What can hang from each mark:
z_865: z_203
z_203: z_561 z_865
z_399: z_561
z_561: z_32 z_369 z_399 z_492 z_906
z_32: z_561
z_492: z_752 z_865

Every row comes from one small tree of marks. The marks that hang from a mark follow it in brackets, in the order of their numbers. Every link used is in the known rows. Which tree was each row made from?
Known rows:
z_492{z_865}: [ 1.55  0.73  0.02 -0.39 -0.86 -1.96 -1.20 -1.08 -2.19 -0.22 -0.94  0.89
 -1.26  0.90  1.01 -0.18 -0.25  0.24  0.85  0.10  0.94  0.44 -0.89  0.52
 -1.39  0.26  0.18]
z_492{z_752 z_865{z_203{z_561}}}: [ 1.81  0.58 -1.49 -0.71 -2.58 -3.85 -4.10  0.17 -4.33  0.60  0.47  0.82
 -2.75 -0.22  2.02 -0.45 -2.48 -0.97  0.44 -0.90 -2.34 -1.57 -0.20 -1.98
 -1.49  1.11  0.31]
z_561{z_32 z_369 z_399 z_906}: [ 0.78 -1.73 -0.37 -1.97  2.35  1.49 -6.32  6.63 -4.07 -0.81  0.29  0.48
  0.00 -4.08 -0.72 -0.48  2.10  2.79  1.04 -1.71  1.18  0.74 -4.67  0.63
 -1.84  1.35 -0.57]
z_561{z_32 z_369}: [ 0.28 -0.73 -0.27 -1.70  3.17  0.93 -3.07  2.93 -2.07 -0.29 -0.20 -0.12
  0.37 -3.02 -0.92 -0.95  1.57  1.27 -0.99 -0.38  0.55  1.00 -3.27  0.22
 -0.69  3.26  0.26]
z_399{z_561}: [ 1.06  0.05  0.09  0.79 -0.30 -0.06  0.48 -0.29 -0.40  0.66 -0.02 -0.89
 -0.08 -0.11 -1.10  0.01 -0.48 -1.25 -0.09  0.34 -0.70 -0.73 -0.78 -0.57
 -1.19 -0.34 -0.26]
z_399{z_561{z_32 z_369}}: [ 1.15 -0.57 -0.02 -0.98  2.69  1.22 -2.73  2.64 -2.37  0.40 -0.29 -0.95
  0.63 -3.40 -2.00 -1.02  1.49 -0.23 -0.81  0.20 -0.16  0.44 -3.89 -0.69
 -2.15  2.70 -0.21]
z_865{z_203{z_561}}: [ 1.55  0.24 -0.99  0.52 -2.05 -1.44 -1.22  0.74 -1.74 -0.58 -0.32 -0.87
 -1.95 -1.18  1.50  0.14 -1.95 -0.21 -1.27  0.63 -1.50 -1.12  0.52 -0.49
  0.52  0.18  0.24]
z_865{z_203{z_561{z_32 z_369 z_492}}}: [ 2.88  0.27 -1.26 -1.14  2.69  1.52 -4.12  4.91 -4.21 -1.99 -0.01 -2.31
 -1.96 -5.42  1.10 -0.23  1.92  2.60 -3.45 -0.06 -0.06  0.39 -3.98 -0.50
 -2.09  3.04  1.51]
z_492{z_752 z_865}: [ 0.40  0.02 -0.46 -1.11 -0.30 -2.63 -2.85 -1.11 -2.46  1.01  0.63  1.80
 -1.07  1.30  0.30 -0.39 -0.80 -0.42  1.87 -1.72 -0.84 -0.34 -0.73 -1.52
 -1.86  0.84  0.01]
z_32{z_561{z_492}}: [ 2.27  1.00 -2.77  0.21  1.87  2.27  0.54 -0.41  0.82 -1.04 -0.22 -2.16
 -0.12 -0.21 -1.14  1.52  3.04  0.58 -1.33 -0.42  1.61 -0.25 -1.58 -0.52
 -2.09 -0.01 -0.01]
z_203{z_561}: [ 0.42 -0.45 -0.71  0.20 -1.04 -0.24 -1.15  0.52 -0.26 -1.67  0.73  0.44
 -0.77 -2.11  1.85  0.43 -1.37 -0.97 -0.53 -0.31 -1.49 -0.06  0.59  0.49
 -1.22  0.11  0.54]
z_865{z_203{z_561{z_399}}}: [ 1.80  1.33  0.07 -0.17 -1.66  0.05 -3.50  3.06 -2.88 -0.94  0.24 -0.09
 -2.31 -2.61  1.85  0.02 -0.45  0.86 -1.71  0.91 -1.72 -1.43 -0.72 -0.64
 -0.26 -0.58  1.05]
z_32{z_561}: [ 1.10 -0.22 -2.72  0.14  0.60  0.49  0.33 -1.11  1.42  0.18 -0.93 -1.09
  0.24  0.84 -1.39  0.99  1.50 -0.78 -0.31  0.08  0.71 -0.97 -0.53 -0.66
 -0.28  0.47 -0.68]
z_203{z_561{z_906} z_865}: [ 1.31 -3.31 -2.07  0.10 -3.91 -2.35 -2.46  3.05 -2.28 -2.41 -0.93  0.83
 -1.65 -0.87  2.58  1.94 -3.42 -0.50  2.20 -2.56 -1.35 -0.28 -1.59  1.92
 -2.19 -0.02 -2.55]
z_32{z_561{z_399 z_492}}: [ 2.54  1.67 -1.86 -1.07  2.72  3.27 -1.44  1.75 -0.66 -1.43  0.12 -0.86
 -0.29 -1.69 -1.04  1.43  4.48  1.51 -1.83 -0.45  1.23 -0.74 -3.05 -0.79
 -3.05 -0.87  1.21]
z_492{z_865{z_203{z_561}}}: [ 2.97  1.20 -1.24  0.26 -3.08 -3.37 -2.59 -0.05 -3.93 -0.78 -1.46  0.03
 -3.23 -0.05  2.52 -0.20 -2.27 -0.15 -0.52  0.91 -0.53 -0.91 -0.13 -0.21
 -0.75  0.49  0.67]
z_492{z_865{z_203{z_561{z_399 z_906}}}}: [ 3.77  0.02 -1.17  0.13 -4.04 -2.75 -5.89  3.50 -6.24 -1.40 -0.65  0.72
 -3.68 -1.20  2.56  0.31 -1.98  1.31  1.24 -0.90  0.34 -1.04 -1.74  0.79
 -1.86 -1.22  0.19]
z_561{z_32 z_369 z_492{z_752}}: [ 0.17 -0.13 -0.70 -2.81  5.34  2.01 -4.40  4.00 -2.90 -0.11  2.04 -0.12
  0.27 -4.13 -1.51 -0.34  3.23  2.00 -0.75 -2.17 -0.69  1.02 -4.07 -1.87
 -3.18  3.21  0.85]
z_32{z_561{z_369 z_399 z_492 z_906}}: [ 2.34 -0.43 -2.87 -1.01  2.57  3.21 -3.95  4.47 -3.16 -1.93  0.25 -1.28
  0.10 -3.21 -1.91  0.42  4.10  2.43 -0.42 -1.48  2.04  0.07 -4.64 -0.11
 -3.16  0.40 -0.68]
z_865{z_203{z_561{z_369}}}: [ 1.22  0.07 -1.06 -0.17 -0.58 -0.69 -2.87  2.15 -3.42 -0.93 -0.02 -1.30
 -1.40 -3.10  0.60 -1.40 -0.72  0.05 -1.78  1.28 -1.29 -0.53 -1.28 -1.14
  0.48  2.08  0.30]

Write each row's tree:
[ 0.91  0.78 -1.77 -1.22  2.51  2.50 -3.65  2.05 -1.59 -0.75  0.16  0.09
  0.47 -2.46 -2.20 -0.66  3.56  0.66 -0.62  0.60  0.29 -0.68 -3.60 -1.31
 -0.96  1.12  0.28] => z_32{z_561{z_369 z_399}}
[ 3.01 -1.09 -0.99 -1.07  1.53  2.22 -5.71  6.73 -3.22 -3.41  0.86  0.02
 -1.33 -5.52  2.06  1.97  1.38  2.65 -0.23 -3.08  0.57  0.71 -3.13  2.09
 -4.92 -0.89  1.07] => z_203{z_561{z_32 z_399 z_492 z_906}}
[ 2.95 -1.43 -1.58 -0.58 -1.22 -0.37 -6.34  6.44 -3.96 -0.86 -0.37 -0.51
 -2.32 -3.86  1.83  1.11 -0.87  2.10 -0.02 -1.33 -0.52 -1.07 -2.28  0.93
 -1.57 -0.23 -0.24] => z_865{z_203{z_561{z_32 z_399 z_906}}}
[ 1.18 -1.76 -3.89 -0.18  1.39  0.84 -2.31  0.73 -0.58 -0.12  1.06 -1.59
  0.60  0.18 -1.80  1.61  1.34  0.22  1.58 -3.34  0.49 -0.60 -1.52 -1.14
 -2.98 -0.42 -1.77] => z_32{z_561{z_492{z_752} z_906}}
[ 3.07  2.46  0.11 -1.11  0.28  0.50 -3.82  2.54 -4.28 -3.23  0.68  1.70
 -2.99 -3.41  3.17  0.70  1.29  1.88 -1.08 -0.83  0.14  0.40 -2.43  0.61
 -5.22 -1.01  2.73] => z_203{z_561{z_399 z_492{z_865}}}
[ 1.75 -1.82 -1.41 -2.76  1.18 -0.78 -4.39  4.53 -2.72 -1.83  0.95  1.29
 -2.03 -3.80  1.78  2.62 -0.49  0.68 -0.19 -3.98 -2.64  0.20 -3.85 -0.35
 -5.16  1.90  0.14] => z_203{z_561{z_32 z_492{z_752}} z_865}
[ 1.20  0.81 -0.84 -0.70 -1.38 -3.50 -3.08 -0.64 -3.97  2.25 -0.06  0.45
 -2.29  1.77  0.27 -0.88 -1.45  0.04  1.06 -0.35 -0.70 -1.37 -0.72 -2.49
 -0.30  0.90 -0.20] => z_492{z_752 z_865{z_203}}
[ 1.42  1.04 -0.10 -1.00 -0.25  0.92 -4.85  4.43 -4.96 -1.24  0.36 -0.11
 -1.85 -4.70  0.90 -1.40  0.67  1.18 -2.13  1.18 -1.63 -0.88 -2.31 -1.08
 -0.37  1.20  1.32] => z_865{z_203{z_561{z_369 z_399}}}
[ 4.01  1.05  0.08 -0.68  2.21  0.21 -1.99  1.41 -3.51 -0.85 -1.06 -0.74
 -2.02 -1.42  0.09  0.79  1.91  1.28 -0.63 -0.89  1.70  1.04 -3.95  0.35
 -5.21  0.94  0.92] => z_399{z_561{z_32 z_492{z_865}}}
[ 2.45 -3.01 -1.44 -1.87 -1.86 -0.99 -6.32  7.15 -3.92 -2.37 -0.75  1.91
 -2.31 -3.68  2.38  2.48 -1.78  1.49  1.59 -3.36 -1.11 -0.23 -4.30  2.22
 -3.85  0.25 -1.31] => z_203{z_561{z_32 z_399 z_906} z_865}
[ 2.02 -0.73 -0.49 -1.82  3.96  2.96 -6.00  7.48 -4.66 -1.98  0.64 -0.40
 -0.29 -5.53 -0.63  0.25  3.69  4.13 -0.19 -1.97  1.86  1.35 -5.47  1.03
 -3.61  0.98  0.38] => z_561{z_32 z_369 z_399 z_492 z_906}
[ 1.51 -1.40 -2.95 -0.80  1.07  2.01 -4.43  3.54 -2.53 -0.92 -0.05 -0.52
  0.59 -1.89 -2.42 -0.19  2.41  0.82  1.05 -0.81  1.11 -0.84 -3.68 -0.25
 -1.24  0.63 -1.11] => z_32{z_561{z_369 z_399 z_906}}
[ 2.00 -1.78 -1.39 -1.07  3.52  1.95 -3.98  5.21 -3.41 -1.75  0.15 -1.50
 -0.01 -3.78 -0.65  0.40  2.38  3.22  0.24 -2.01  2.16  1.56 -4.44  1.21
 -2.93  1.94 -0.52] => z_561{z_32 z_369 z_492 z_906}
[ 0.16  0.47  0.18 -3.80  6.26  3.18 -6.35  5.96 -4.23 -0.72  2.40  0.64
  0.03 -5.92 -1.42 -0.37  4.31  2.98 -1.22 -2.31 -0.60  1.01 -5.25 -2.05
 -3.95  1.93  1.72] => z_561{z_32 z_369 z_399 z_492{z_752}}
[ 1.78 -0.80 -1.07 -0.38 -1.55  0.07 -6.23  5.73 -5.48 -1.53  0.41 -0.72
 -1.56 -4.14  1.16 -0.96 -0.66  1.43 -0.33 -0.21 -0.79 -0.94 -2.54 -0.02
 -0.62  0.24 -0.29] => z_865{z_203{z_561{z_369 z_399 z_906}}}
[ 0.88  0.97 -2.15 -1.78  3.36  2.92 -2.80  1.85 -0.72 -0.40  1.99 -0.35
  0.09 -2.00 -2.21  1.20  3.83  0.82 -0.60 -2.08 -0.67 -0.99 -2.94 -2.74
 -3.62 -0.52  0.92] => z_32{z_561{z_399 z_492{z_752}}}
[ 3.78  2.14 -0.21 -0.05 -0.50 -1.32 -1.33  0.14 -4.48 -0.27 -1.37 -1.41
 -3.30  0.78  1.09  0.22  0.85  2.55 -1.05  0.86  2.06 -0.02 -1.84 -0.50
 -1.61  0.23  0.66] => z_561{z_492{z_865{z_203}}}
[ 3.14  1.60 -0.69 -0.19 -0.13 -0.58 -1.78  0.44 -3.13 -2.70  0.13  0.58
 -2.81 -1.76  3.22  0.76  0.31  0.68 -0.92 -0.76  0.06  0.69 -1.21  0.90
 -4.29 -0.15  1.74] => z_203{z_561{z_492{z_865}}}
[ 2.74  0.38 -0.21 -0.56  3.10  2.14 -0.95  2.41 -1.21 -0.43 -0.16 -1.72
 -0.46 -2.83 -1.00  1.44  2.14  1.16 -1.45 -0.79  0.67  0.55 -3.45 -0.08
 -4.01  0.42  0.63] => z_399{z_561{z_32 z_492}}
[ 0.47  0.02  0.65 -2.49  3.71  2.15 -5.03  5.36 -3.15 -0.56  0.30  1.20
 -0.06 -4.57 -0.84 -0.80  2.96  2.45 -0.74 -0.18  0.08  0.75 -4.19 -0.47
 -1.45  1.91  1.18] => z_561{z_32 z_369 z_399}
[ 2.18 -1.18 -2.20 -0.54 -1.04 -2.00 -4.75  1.61 -4.09 -2.10  1.73  1.07
 -2.04 -1.62  2.58  0.93 -1.63  0.26  2.44 -4.10 -0.59  0.32 -0.93  0.30
 -5.28 -0.16  0.00] => z_203{z_561{z_492{z_752 z_865} z_906}}
[ 1.54  0.61 -1.44 -0.60  0.50 -0.26 -2.64  1.87 -3.02 -0.34  1.91 -1.32
 -1.88 -2.20  1.18  0.36 -0.40  0.44 -1.68 -1.34 -2.18 -0.85 -0.40 -2.31
 -2.10  0.48  0.94] => z_865{z_203{z_561{z_492{z_752}}}}
[ 1.27 -1.68 -0.27 -1.29  0.88  0.82 -4.73  5.40 -2.18 -0.37 -0.06  0.50
 -0.20 -2.36  0.13  1.08  0.71  2.37  1.21 -2.32  1.07  0.03 -3.06  1.24
 -2.33 -0.54 -0.52] => z_561{z_32 z_399 z_906}
[ 2.33 -0.92 -0.47 -1.43  2.45  2.48 -4.59  6.42 -2.86 -1.60  0.40 -0.34
 -0.81 -3.47  0.35  1.70  2.41  3.88  0.25 -2.70  1.69  0.70 -3.81  1.47
 -4.22 -0.78  0.09] => z_561{z_32 z_399 z_492 z_906}
[ 3.82  2.40 -1.89 -1.11  1.81  1.52 -2.51  0.64 -2.71 -1.50 -0.59  0.10
 -2.07 -0.45 -0.49  1.19  4.02  1.95 -1.01 -0.19  2.01 -0.46 -3.72 -0.49
 -4.28 -0.77  1.19] => z_32{z_561{z_399 z_492{z_865}}}
[ 2.06  1.68  0.06 -1.98  0.98  0.02 -5.51  2.64 -4.75 -2.11  2.52  2.32
 -2.61 -3.19  2.31  0.44  0.90  0.91 -0.11 -2.59 -1.69  0.08 -2.28 -1.20
 -5.90 -0.68  2.32] => z_203{z_561{z_399 z_492{z_752 z_865}}}
[ 1.94 -1.67 -1.89  1.23 -3.51 -1.89 -2.67  2.12 -2.52 -0.66 -0.51 -1.39
 -1.58 -0.90  1.97  0.35 -2.93 -0.05  0.44 -0.39 -0.64 -1.08  0.33  0.79
  0.33 -0.32 -1.21] => z_865{z_203{z_561{z_906}}}
[ 0.50 -0.03 -2.95 -1.61  4.47  2.38 -2.56  0.84 -1.41 -0.17  1.78 -1.24
  0.98 -2.08 -3.01 -0.08  3.56  0.26 -0.63 -1.39 -0.34 -0.36 -3.13 -2.78
 -2.69  2.28  0.31] => z_32{z_561{z_369 z_492{z_752}}}
[ 3.82  1.46 -0.76 -1.51  2.86 -0.18 -3.87  3.23 -6.27 -0.30 -1.54 -1.36
 -2.93 -2.23  0.08 -0.70  2.51  3.64 -2.24  0.50  2.24  0.95 -4.79 -0.46
 -2.25  3.43  1.01] => z_561{z_32 z_369 z_492{z_865{z_203}}}
[ 1.80 -2.34 -1.09 -0.96 -3.58 -1.24 -4.84  5.57 -3.75 -2.47 -0.40  1.92
 -2.39 -2.10  2.56  1.87 -2.10  0.39  1.85 -2.60 -1.40 -0.66 -2.80  2.02
 -2.88 -0.89 -1.37] => z_203{z_561{z_399 z_906} z_865}
[ 3.23 -0.75 -1.34 -1.22  2.67 -0.23 -5.40  4.42 -5.21 -1.78 -0.91 -0.28
 -1.52 -2.60  0.32 -0.01  1.81  3.45  1.06 -2.01  3.18  1.91 -4.86  1.56
 -4.26  2.38 -0.37] => z_561{z_32 z_369 z_492{z_865} z_906}
[ 2.85  0.53 -0.10 -1.27  1.49  0.80 -5.61  4.62 -6.59 -2.38  0.18  0.75
 -1.92 -2.73  0.29 -0.51  2.28  3.36  0.94 -1.60  2.48  1.31 -4.80  1.04
 -4.03  0.00  0.54] => z_561{z_369 z_399 z_492{z_865} z_906}
[ 1.33 -0.36  0.17 -1.59 -2.15 -0.70 -3.43  3.90 -2.60 -2.44  0.10  2.17
 -2.44 -2.73  2.30  1.11 -0.98  0.38 -0.15 -1.35 -2.45 -0.92 -2.88  0.67
 -2.38 -0.33  0.16] => z_203{z_561{z_399} z_865}
[ 0.33  0.28 -0.05 -1.07  3.80  1.69 -2.42  1.52 -3.34  0.13  2.27 -1.16
  0.51 -3.04 -2.57 -0.84  1.94 -0.24 -0.49 -1.27 -1.22  0.46 -3.13 -2.72
 -3.73  1.46  0.33] => z_399{z_561{z_369 z_492{z_752}}}
[ 2.04  1.13  0.78 -2.08  4.01  3.04 -3.19  4.92 -1.93 -1.50  0.45  0.21
 -1.04 -3.82  0.23  1.41  3.93  3.58 -1.72 -1.04  1.02  0.89 -3.79  0.03
 -3.43 -0.32  1.73] => z_561{z_32 z_399 z_492}
[ 0.68 -1.94 -0.61  0.78 -0.11  0.03 -2.37  2.17 -2.71 -0.08  0.13 -1.28
  0.53 -1.59 -1.77 -0.96 -0.62 -0.60  1.44 -0.40  0.41 -0.06 -2.24  0.26
 -1.44  0.85 -1.91] => z_399{z_561{z_369 z_906}}
[ 2.16 -1.87 -1.39 -0.41  2.11  1.17 -2.66  3.98 -1.74 -1.32 -0.33 -1.45
 -0.32 -2.23  0.57  1.73  1.26  2.62  0.24 -2.61  2.37  1.17 -2.56  1.66
 -3.35 -0.08 -0.60] => z_561{z_32 z_492 z_906}
[ 0.22 -1.19 -0.25 -0.69  0.59  0.90 -4.82  4.86 -3.83 -1.03  0.61  0.59
  0.19 -2.57 -0.95 -0.99  1.28  1.60  1.11 -1.11  0.55  0.54 -2.94  0.72
 -0.95  0.20 -0.57] => z_561{z_369 z_399 z_906}
[ 4.27  0.33 -1.52  0.75 -1.86 -1.89 -2.42  1.47 -5.22 -0.53 -1.81 -1.44
 -3.02  1.23  1.38  0.67 -0.37  2.74  0.65 -0.57  2.73  0.08 -2.23  0.56
 -1.56 -0.16 -0.74] => z_561{z_492{z_865{z_203}} z_906}
[ 0.50 -2.44 -1.76 -2.07  4.19  1.14 -5.71  5.15 -3.86 -0.49  1.82 -0.55
  0.63 -3.76 -1.18  0.01  1.64  2.48  1.00 -3.78  0.27  1.41 -4.25 -0.51
 -3.57  2.46 -0.55] => z_561{z_32 z_369 z_492{z_752} z_906}
[ 0.48  0.21 -1.04 -0.90  1.26  0.43 -2.44  1.16 -1.33 -1.52  2.89  0.03
 -0.79 -3.05  1.60  0.83  0.02 -0.37 -0.46 -2.32 -2.43  0.15 -0.26 -1.41
 -3.77  0.51  1.32] => z_203{z_561{z_492{z_752}}}
[ 1.37 -2.95 -1.13 -0.40  1.64  0.26 -4.01  4.32 -3.11  0.12 -0.74 -1.35
  0.64 -3.23 -1.84 -0.57  0.40  0.08  1.41 -1.25  0.87  0.30 -3.96  0.49
 -2.21  1.82 -1.72] => z_399{z_561{z_32 z_369 z_906}}
[ 4.12  1.14 -0.42 -1.66 -0.63 -1.56 -6.16  4.16 -5.43 -0.53 -0.95  1.09
 -3.77 -3.14  2.61  0.44 -0.29  1.89 -1.07  0.04 -0.47 -0.79 -3.09  0.20
 -2.49  0.63  1.66] => z_492{z_865{z_203{z_561{z_32 z_399}}}}
[ 2.43 -0.91 -1.07  0.27 -0.04 -1.64 -3.44  0.81 -4.41  0.16  1.02 -0.18
 -1.35  0.22 -0.30  0.57 -0.72  0.14  2.80 -3.15  0.09 -0.06 -2.16 -0.90
 -5.37 -0.70 -1.21] => z_399{z_561{z_492{z_752 z_865} z_906}}
[ 1.83  1.19 -3.29 -1.75  3.34  0.14 -3.68 -0.05 -3.51 -0.50  0.64 -0.02
 -0.69 -0.88 -2.02 -0.33  3.22  0.22  0.18 -1.51  0.72 -0.09 -3.72 -2.48
 -3.95  2.50  0.40] => z_32{z_561{z_369 z_492{z_752 z_865}}}
[ 2.19  1.09 -3.19 -1.03  1.83 -0.51 -2.02 -1.45 -1.69 -0.26  0.60 -0.15
 -0.98  0.96 -1.09  0.91  2.24  0.12  0.47 -1.85  0.79 -0.66 -2.48 -1.96
 -4.07  0.92  0.13] => z_32{z_561{z_492{z_752 z_865}}}
